What can hang from each mark
vimu: suru
mefig: selokeg vevi
sase: mefig selokeg tesu
selokeg: nilug sase
vevi: mefig
suru: mefig vevi vimu
tesu: sase
nilug: mefig

Every row comes from one small tree of marks. Brackets hold a mark, then the marks that hang from it, in alphabetical order. Every link used is in the known rows. Which tree was each row made from?
Known rows
{vevi {mefig selokeg}}: .24 .15 -.04 -.07 .05 .01 .00 -.06 .03 -.08 -.15 .20 .10 .14 .17 .18
 -.01 -.08 .05 -.09 -.14 .03 -.16 .05 .38 .14 .11 .06 -.07 .10 -.07 -.07
 .03 -.12 .04 -.07 -.22 -.12 .13 .04 .32 .18 -.52 .07 -.16 .16 .14 -.22
 .04 .04 .08
{sase {selokeg nilug}}: .41 .15 .07 .10 -.06 .08 -.10 -.03 -.02 .04 -.09 .08 .02 .07 -.28 -.06
 .07 -.11 .06 -.10 .18 -.16 .01 -.11 .20 .08 .20 .04 -.08 .21 -.20 .03
 .16 -.37 -.05 -.37 -.12 -.06 .17 -.04 .13 .12 -.14 -.03 .12 .09 .10
 -.23 .11 .08 -.05
{nilug {mefig selokeg}}: .46 .32 .06 .03 -.04 -.06 -.06 -.02 .07 .08 -.09 .15 .06 .24 -.33 -.13
 -.05 -.08 .10 -.22 -.26 .11 -.18 .08 .28 .15 .09 .10 -.15 -.16 -.03
 -.15 .32 -.32 -.10 -.27 -.28 -.08 -.06 .07 .06 .10 -.37 .03 -.09 .12
 .09 -.12 -.03 .22 -.12
{sase selokeg}: .31 .12 .03 .03 -.02 .17 -.12 -.05 -.03 -.06 -.03 .03 .04 .09 -.17 -.08
 .06 -.15 .02 -.12 -.08 -.07 -.07 -.03 .29 -.01 .15 .05 -.13 .14 -.23
 -.14 .18 -.41 .05 -.16 -.23 -.07 -.07 .07 .13 .16 -.16 -.03 .03 .12 .07
 -.26 .07 .18 -.08
{vimu {suru mefig}}: .07 -.02 -.07 -.13 .05 .19 -.12 -.10 -.02 -.22 -.27 .05 .02 .03 .11 .00
 .06 -.14 .00 -.19 -.17 .23 .13 .03 -.40 -.10 .23 .07 -.21 .34 .03 -.29
 .12 -.04 -.08 .05 -.19 .07 -.17 -.02 .37 .06 -.41 .09 -.22 .22 .10 -.37
 .27 .20 .21
{vevi {mefig {selokeg nilug sase}}}: .26 .11 .03 .01 .02 -.08 .01 -.07 .10 .12 -.14 .26 .09 .16 .10 .19 .08
 .01 .02 -.07 .09 -.04 .02 .02 .26 .20 .16 .08 -.13 .12 .00 .20 -.10
 -.06 -.20 -.34 -.07 -.14 .32 -.01 .30 .05 -.40 .08 -.04 .04 .26 -.16
 -.03 -.08 .18
{sase {selokeg nilug} tesu}: .21 .08 .09 .07 -.06 .26 -.08 -.01 -.07 .03 -.04 .11 -.01 .15 .07 -.17
 .11 -.15 -.01 -.01 .27 -.25 .11 -.09 .33 .21 .17 .12 -.18 .32 -.36 .12
 .07 -.48 -.12 -.29 -.05 -.04 .17 -.01 .08 .01 -.13 .05 .09 .03 .13 -.30
 .11 -.01 -.08
{nilug {mefig {selokeg {sase tesu}} vevi}}: .16 .15 .08 .05 -.10 .05 .01 -.04 .10 .16 .05 .16 -.01 .32 .30 -.41 .07
 -.01 -.02 -.06 -.33 .08 .05 .09 .31 .23 .05 .05 -.24 -.15 -.19 -.02 .06
 -.54 -.10 -.09 -.11 .02 -.07 .32 -.06 -.11 -.21 .13 -.09 -.07 .14 -.06
 -.15 .03 -.25
{sase mefig {selokeg nilug} tesu}: .46 .06 .17 .22 -.20 .31 -.13 -.01 -.05 .04 -.03 .14 -.08 .23 -.04 -.37
 .10 -.16 -.09 .07 .31 -.40 .01 -.16 .09 .27 .11 .07 -.30 .19 -.35 .10
 .06 -.66 .14 -.20 .06 .00 .19 .00 -.01 .14 -.04 .04 .23 .01 .01 -.26
 .00 .04 -.23
{vevi {mefig {selokeg nilug {sase tesu}}}}: .06 .04 .06 -.01 -.01 .09 .05 -.03 .05 .11 -.10 .29 .08 .23 .49 .05 .12
 -.04 -.05 .01 .20 -.12 .12 .04 .46 .33 .13 .15 -.20 .22 -.15 .29 -.21
 -.14 -.28 -.24 -.01 -.11 .31 .06 .25 -.08 -.39 .17 -.07 .00 .25 -.21
 -.04 -.18 .13
{mefig selokeg vevi}: .08 .27 -.04 -.04 -.05 .02 .01 -.08 .00 -.03 -.07 .11 .03 .11 .10 -.09
 .05 -.02 .13 -.14 -.30 .12 -.21 .00 .44 .17 .09 .04 -.06 .01 -.18 -.23
 .21 -.35 .13 -.10 -.26 .03 .00 .04 .09 .17 -.33 -.03 -.07 .06 .18 -.13
 .02 .07 -.18
{vimu suru}: .01 .07 -.09 -.10 .07 .26 -.12 -.06 -.04 .00 -.14 .04 .02 .11 -.04 .00
 .08 -.15 .02 -.28 -.23 .30 -.08 .02 -.35 -.12 .20 .10 -.31 .16 -.17
 -.34 .28 -.14 -.04 .00 -.24 .06 -.24 -.08 .30 .22 -.39 .06 -.19 .20 .15
 -.36 .23 .21 .06
{sase selokeg tesu}: .11 .08 .06 .00 -.01 .32 -.08 -.01 -.08 -.11 .00 .04 .02 .17 .16 -.19
 .09 -.17 -.05 -.03 .05 -.16 .03 -.02 .44 .10 .13 .11 -.23 .27 -.41 -.05
 .05 -.51 -.01 -.05 -.15 -.02 -.10 .12 .10 .02 -.15 .08 .00 .08 .06 -.32
 .05 .08 -.12
{mefig {selokeg sase} vevi}: -.02 .21 -.01 -.03 -.05 -.02 .02 -.10 .04 .06 .01 .13 .03 .16 .13 -.11
 .14 .03 .06 -.17 -.35 .15 -.13 .04 .48 .13 .11 .03 -.16 -.01 -.15 -.11
 .08 -.35 .00 -.12 -.23 .01 -.05 .13 .12 .07 -.24 .01 -.07 -.01 .28 -.10
 -.06 .05 -.12
{tesu {sase selokeg}}: .35 .09 .09 .08 -.07 .30 -.01 -.09 -.10 -.24 .11 .14 .10 .14 .11 -.16
 .04 -.22 -.01 -.13 .16 -.12 .01 .02 .39 .00 .18 .15 -.21 .21 -.28 -.04
 .16 -.51 .16 -.02 -.06 -.20 -.12 -.04 .12 .03 .04 .02 .17 .15 .10 -.25
 .10 .09 -.07
{suru vevi}: .09 .32 .02 -.09 .14 .01 -.08 -.03 -.01 .21 -.02 -.03 .01 .09 .02 -.15
 .04 -.07 .04 -.14 -.51 .23 -.28 .07 -.14 -.23 .17 -.03 -.03 .31 -.11
 -.15 .15 -.18 .02 .03 -.17 -.04 -.32 .14 .30 .12 -.24 .07 -.21 .14 .16
 -.31 .09 .13 .16
{suru vevi vimu}: .14 .11 -.09 -.10 .22 .02 -.02 .04 -.05 .33 -.06 -.08 -.01 .07 -.06 .05
 .15 -.07 .10 -.05 -.72 .25 -.23 .17 -.23 -.43 .16 .01 .06 .35 -.17 -.25
 .24 -.03 -.04 -.01 -.02 .03 -.38 .13 .24 .16 -.17 .04 -.23 .07 .02 -.27
 .14 .15 .32
{mefig {selokeg nilug sase} vevi}: .10 .23 .02 .04 -.09 -.07 .01 -.10 .07 .22 -.07 .20 .01 .13 .06 -.07 .16
 .06 .11 -.16 -.09 .06 -.05 -.02 .41 .23 .13 .03 -.12 .01 -.10 .06 .07
 -.30 -.10 -.35 -.11 .01 .22 -.01 .09 .03 -.19 .01 .02 -.07 .33 -.07
 -.04 -.04 -.07
{nilug {mefig {selokeg sase}}}: .36 .21 .09 .05 -.04 -.08 -.07 -.04 .11 .20 -.01 .19 .05 .28 -.29 -.14
 .03 -.03 .04 -.23 -.33 .13 -.10 .11 .37 .11 .11 .11 -.23 -.16 .01 -.05
 .16 -.28 -.26 -.30 -.23 -.12 -.11 .16 .09 -.03 -.27 .06 -.09 .05 .17
 -.09 -.12 .17 -.04
{vimu {suru {vevi {mefig {selokeg {sase tesu}}}}}}: -.05 -.11 .02 -.14 .14 .47 .14 .03 .06 -.09 -.22 .26 .00 .22 .91 .04 .12
 -.09 -.13 -.11 -.21 .29 -.04 .28 -.51 .02 .12 .07 -.34 .46 -.14 .08
 -.16 .24 -.31 .17 .23 -.10 -.05 -.30 .40 -.01 -.31 .29 -.28 .03 .22
 -.37 -.07 -.12 .40

Write each row's tree
.42 .09 .16 .24 -.24 .32 -.10 -.05 -.03 .03 .00 .10 -.13 .17 .20 -.57
 .12 -.11 -.08 .14 .19 -.39 .02 -.18 -.01 .28 .09 -.07 -.21 .09 -.40 .04
 .07 -.79 .32 -.11 .07 .07 .23 .17 -.08 .18 .00 .03 .22 -.06 -.03 -.17
 -.03 -.03 -.38 => {sase {mefig vevi} {selokeg nilug} tesu}
.74 .11 .20 .26 -.23 .17 -.05 -.09 .02 -.05 .09 .20 .00 .15 .12 -.50
 -.04 -.14 .01 .01 .22 -.24 .17 -.05 -.15 .14 .15 -.07 -.05 -.07 -.15
 .06 .28 -.72 .26 -.24 .08 -.12 .16 .19 -.10 .08 .14 .01 .24 .01 .01
 -.03 .03 .06 -.24 => {tesu {sase {selokeg {nilug {mefig vevi}}}}}
.12 .21 .04 .03 -.02 -.07 .00 -.07 .04 .21 -.09 .23 .06 .18 -.22 .10 .14
 .00 .10 -.25 .02 .07 -.04 .01 .52 .20 .17 .17 -.23 .09 -.05 .12 .06
 -.16 -.31 -.44 -.14 -.09 .18 -.09 .18 -.04 -.25 .02 .03 .02 .34 -.17
 -.01 .00 .07 => {mefig {selokeg nilug sase}}
.50 .24 .17 .19 -.22 .20 .03 -.09 -.07 -.05 -.01 .36 .04 .26 -.08 -.20
 .03 -.16 .06 -.14 .36 -.18 -.13 -.05 .39 .36 .11 .23 -.31 .04 -.15 .07
 .26 -.47 .22 -.19 .05 -.14 .17 -.27 .06 .15 -.06 .01 .25 .11 .18 -.17
 .01 .04 -.08 => {tesu {sase {mefig {selokeg nilug}}}}
.14 -.02 .09 -.08 .04 .20 .09 -.03 .08 -.12 -.39 .27 -.02 .10 .35 .09
 .13 -.01 .04 -.25 -.12 .32 .07 .20 -.64 .04 .21 .08 -.23 .58 .20 .13
 -.03 .38 -.49 -.22 .25 -.07 .19 -.49 .38 -.14 -.14 .14 -.11 .01 .28
 -.29 .02 .00 .55 => {vimu {suru {mefig {selokeg nilug sase}} vevi}}
.19 .19 .10 .05 -.12 .25 -.02 -.03 -.06 .01 -.05 .20 -.01 .32 .06 -.26
 .07 -.13 -.03 -.08 -.04 -.10 -.21 -.03 .50 .33 .03 .21 -.39 .05 -.33
 -.08 .14 -.49 .11 .01 -.14 .00 -.04 -.06 .07 .15 -.33 .07 .01 .08 .10
 -.26 -.05 .07 -.18 => {sase {mefig selokeg} tesu}
.55 .09 .16 .20 -.17 .19 -.09 -.01 .06 .10 .01 .08 -.08 .18 .16 -.53 .03
 -.10 -.02 .09 .07 -.25 .17 -.08 -.06 .19 .11 -.10 -.07 -.01 -.28 .06
 .16 -.71 .06 -.28 -.01 .03 .20 .30 -.14 .02 -.06 .08 .08 -.06 -.02 -.11
 .00 .02 -.30 => {sase {selokeg {nilug {mefig vevi}}} tesu}
.33 .25 .11 .14 -.08 -.12 -.19 -.10 .06 .41 .04 .14 -.05 .23 -.39 -.27
 .12 -.02 -.05 -.05 -.08 -.08 -.08 -.12 .03 .01 .16 .03 -.29 .00 -.10
 .05 .07 -.50 .04 -.22 -.15 -.03 -.03 .25 .15 .16 -.15 .01 .06 .04 .19
 -.18 .00 .10 -.08 => {selokeg nilug {sase mefig}}
.18 .30 .00 .02 -.10 -.05 .02 -.07 .01 .10 -.13 .13 .01 .10 .00 -.07 .06
 .00 .16 -.13 -.06 .04 -.11 -.06 .27 .25 .13 .02 -.02 .06 -.13 -.04 .24
 -.30 .04 -.36 -.16 .05 .24 -.07 .08 .18 -.28 -.02 -.01 .02 .21 -.11 .06
 .02 -.13 => {mefig {selokeg nilug} vevi}
.18 .04 -.06 -.14 .19 .01 -.03 .01 -.01 .05 -.19 -.03 .00 .00 .09 .05
 .13 -.08 .10 .02 -.67 .20 -.01 .19 -.32 -.39 .18 -.02 .12 .50 .04 -.20
 .10 .11 -.09 .04 .04 .04 -.31 .17 .31 .02 -.18 .08 -.26 .07 -.03 -.29
 .18 .15 .46 => {suru mefig vevi vimu}
.23 -.01 -.09 -.08 .06 .06 .04 -.01 -.03 -.17 -.26 .14 .08 .06 -.11 .26
 .14 -.10 .18 -.10 -.38 .12 .05 .14 .39 -.01 .13 .20 -.02 .28 .00 -.21
 .19 .08 -.18 -.19 -.06 .02 -.04 -.04 .19 -.02 -.34 .01 -.13 .08 .04
 -.19 .14 .15 .26 => {suru {mefig selokeg} vimu}
.10 -.01 -.07 -.10 -.06 .28 .04 -.10 .01 -.40 -.33 .18 .01 .03 .39 .00
 .07 -.07 .08 -.20 -.18 .22 .07 .07 -.34 .17 .14 .03 -.16 .23 .00 -.30
 .17 .01 -.02 .00 -.04 .12 .09 -.25 .24 .09 -.35 .07 -.17 .10 .12 -.25
 .15 .10 .09 => {vimu {suru {mefig selokeg vevi}}}
.19 .16 .10 .09 -.08 -.09 -.12 -.06 .10 .46 .11 .09 -.06 .25 .15 -.53
 .09 .00 -.06 .03 -.21 -.03 .18 -.04 -.04 .10 .15 -.05 -.14 -.07 -.18
 .08 .01 -.64 -.08 -.18 -.10 .07 -.04 .55 -.02 -.06 -.16 .13 -.08 -.06
 .14 -.08 .00 -.02 -.22 => {selokeg {nilug {mefig vevi}} {sase tesu}}
.19 -.04 .03 -.05 .11 .29 .11 -.01 .12 .04 -.32 .28 .00 .13 .51 .16 .09
 -.01 -.03 -.15 -.04 .27 -.06 .22 -.74 -.01 .17 -.01 -.20 .41 .06 .13
 -.05 .36 -.34 -.13 .26 -.13 .23 -.44 .42 .07 -.26 .18 -.16 .02 .23 -.28
 -.04 -.10 .49 => {vimu {suru {vevi {mefig {selokeg nilug sase}}}}}
.24 .21 .03 -.10 .14 .05 .06 .00 .07 -.04 -.17 .16 .06 .13 .42 .11 -.02
 -.05 .04 -.05 -.33 .16 -.27 .17 -.10 .00 .10 -.06 .02 .28 -.03 .00 .01
 .09 .02 .00 -.04 -.15 .06 -.12 .37 .16 -.41 .12 -.22 .12 .12 -.25 -.03
 -.01 .29 => {suru {vevi {mefig selokeg}}}
.69 .09 .21 .29 -.25 .31 -.07 -.09 -.08 -.14 .08 .27 .00 .21 -.12 -.34
 .03 -.22 -.04 -.02 .44 -.34 .00 -.12 .03 .17 .15 .10 -.29 .11 -.22 .09
 .20 -.67 .32 -.17 .14 -.17 .14 -.11 .04 .15 .14 -.03 .35 .09 .05 -.20
 .02 .09 -.14 => {tesu {sase mefig {selokeg nilug}}}
.12 .16 .10 -.12 .09 -.07 .07 -.06 .09 -.11 -.15 .16 .04 .12 .30 -.01
 .11 .02 .04 -.15 -.39 .25 -.07 .20 .06 .00 .16 .04 -.07 .46 .18 .07
 -.10 .11 -.29 -.08 .00 -.16 -.07 -.05 .33 -.19 -.16 .13 -.17 .03 .22
 -.23 -.08 .06 .39 => {suru {mefig {selokeg sase}} vevi}
.45 .23 .15 .21 -.29 .19 .07 -.13 -.05 -.05 .01 .32 -.01 .22 .16 -.36
 .04 -.10 .07 -.04 .27 -.17 -.12 -.09 .20 .36 .08 .10 -.23 -.03 -.19 .02
 .26 -.59 .42 -.12 .10 -.06 .24 -.16 -.03 .26 -.03 -.01 .24 .04 .15 -.09
 -.02 .01 -.25 => {tesu {sase {mefig {selokeg nilug} vevi}}}
.12 -.10 -.07 -.08 .09 .03 .06 -.02 .03 -.06 -.19 .21 .08 .11 -.10 .21
 .22 -.04 .10 -.10 -.44 .13 .12 .19 .50 -.06 .14 .20 -.12 .28 .06 -.09
 .05 .10 -.34 -.19 -.04 -.02 -.09 .09 .22 -.12 -.19 .04 -.11 .00 .09
 -.17 .03 .09 .32 => {suru {mefig {selokeg sase}} vimu}
.34 .26 .06 .11 -.18 .12 -.05 -.08 .02 -.02 -.03 .11 -.04 .20 .00 -.29
 .06 -.04 .06 -.07 -.21 -.03 -.30 -.06 .21 .26 .03 .00 -.20 -.13 -.21
 -.24 .26 -.53 .38 -.02 -.17 .06 .04 .02 .03 .33 -.28 -.04 .04 .04 .07
 -.10 -.06 .13 -.32 => {sase {mefig selokeg vevi}}
.07 .14 .10 .14 -.17 .07 -.12 -.11 .03 .35 .12 .11 -.11 .26 .18 -.57 .17
 -.01 -.12 .11 -.05 -.20 .04 -.16 .03 .16 .11 -.05 -.28 .05 -.28 .06
 -.05 -.76 .18 -.03 -.04 .10 .00 .40 .02 .11 -.11 .09 .06 -.08 .16 -.16
 -.03 -.04 -.29 => {selokeg nilug {sase {mefig vevi} tesu}}
.55 .07 .16 .25 -.27 .38 -.04 -.12 -.07 -.27 .16 .14 -.03 .19 .21 -.48
 .04 -.18 -.09 .05 .11 -.26 -.06 -.09 .03 .10 .08 -.03 -.24 .00 -.28
 -.12 .20 -.87 .62 .17 .06 -.07 -.05 .13 -.04 .28 .13 -.02 .28 .06 -.03
 -.13 -.02 .12 -.35 => {tesu {sase {mefig vevi} selokeg}}
.43 .29 .08 .18 -.23 .01 -.04 -.08 .03 .09 -.10 .19 -.07 .18 -.10 -.26
 .06 .00 .10 -.04 .01 -.13 -.22 -.13 .15 .32 .07 -.01 -.14 -.11 -.14
 -.08 .25 -.50 .28 -.27 -.07 .07 .29 -.07 .02 .29 -.22 -.05 .12 .00 .12
 -.08 -.04 .04 -.27 => {sase {mefig {selokeg nilug} vevi}}
.27 -.01 -.08 -.01 -.04 -.01 .08 -.03 .00 -.03 -.29 .16 .00 .00 .02 .13
 .16 -.01 .22 .03 -.20 .00 .13 .05 .15 .12 .13 .06 .12 .28 -.01 -.10 .19
 -.03 -.08 -.36 .06 .12 .29 -.02 .10 .02 -.22 -.02 -.04 -.04 .05 -.09
 .15 .01 .16 => {suru {mefig {selokeg nilug} vevi} vimu}
.37 .06 .13 .16 -.13 .42 -.12 -.02 -.06 -.11 .03 .09 -.06 .25 .04 -.42
 .08 -.19 -.12 .02 .04 -.30 -.07 -.09 .28 .15 .08 .07 -.35 .12 -.39 -.07
 .09 -.70 .20 .06 -.06 -.02 -.08 .15 .03 .15 -.11 .05 .13 .05 -.04 -.28
 -.04 .13 -.26 => {sase mefig selokeg tesu}
.16 .11 .05 -.02 -.12 -.11 .04 -.12 .09 -.05 -.15 .23 .02 .08 .21 -.07
 .14 .05 .10 -.06 -.05 -.01 .17 .00 .26 .27 .17 -.01 -.04 .18 .12 .12
 -.06 -.18 -.15 -.33 -.07 .01 .31 .08 .18 -.10 -.20 .04 .00 -.06 .27
 -.09 -.01 -.02 .08 => {suru {mefig {selokeg nilug sase} vevi}}
.18 .12 .05 -.10 .13 .01 .07 -.03 .11 .06 -.12 .18 .06 .17 .45 .07 .06
 .01 -.02 -.06 -.35 .20 -.21 .20 -.07 -.04 .10 -.03 -.07 .28 .03 .09
 -.17 .10 -.13 -.01 -.01 -.18 .02 .00 .39 .03 -.30 .17 -.20 .05 .21 -.23
 -.13 -.05 .33 => {suru {vevi {mefig {selokeg sase}}}}
.34 .16 -.01 .00 .01 -.06 .00 -.05 .03 .03 -.22 .23 .08 .11 .07 .19 .00
 -.07 .09 -.06 .13 -.04 -.07 -.01 .32 .25 .14 .05 -.04 .13 -.08 .08 .06
 -.04 -.05 -.34 -.15 -.11 .38 -.08 .28 .15 -.47 .08 -.08 .11 .18 -.19
 .09 -.05 .11 => {vevi {mefig {selokeg nilug}}}
.11 -.09 -.09 -.07 .02 .04 .08 -.07 .04 -.07 -.15 .15 .03 .06 .17 .09
 .23 .00 .12 -.02 -.50 .11 .13 .15 .31 -.03 .11 .06 -.02 .20 .03 -.13
 .02 -.05 -.13 -.12 .00 .06 -.03 .18 .14 -.07 -.16 .03 -.11 -.08 .07
 -.06 .01 .07 .18 => {suru {mefig {selokeg sase} vevi} vimu}
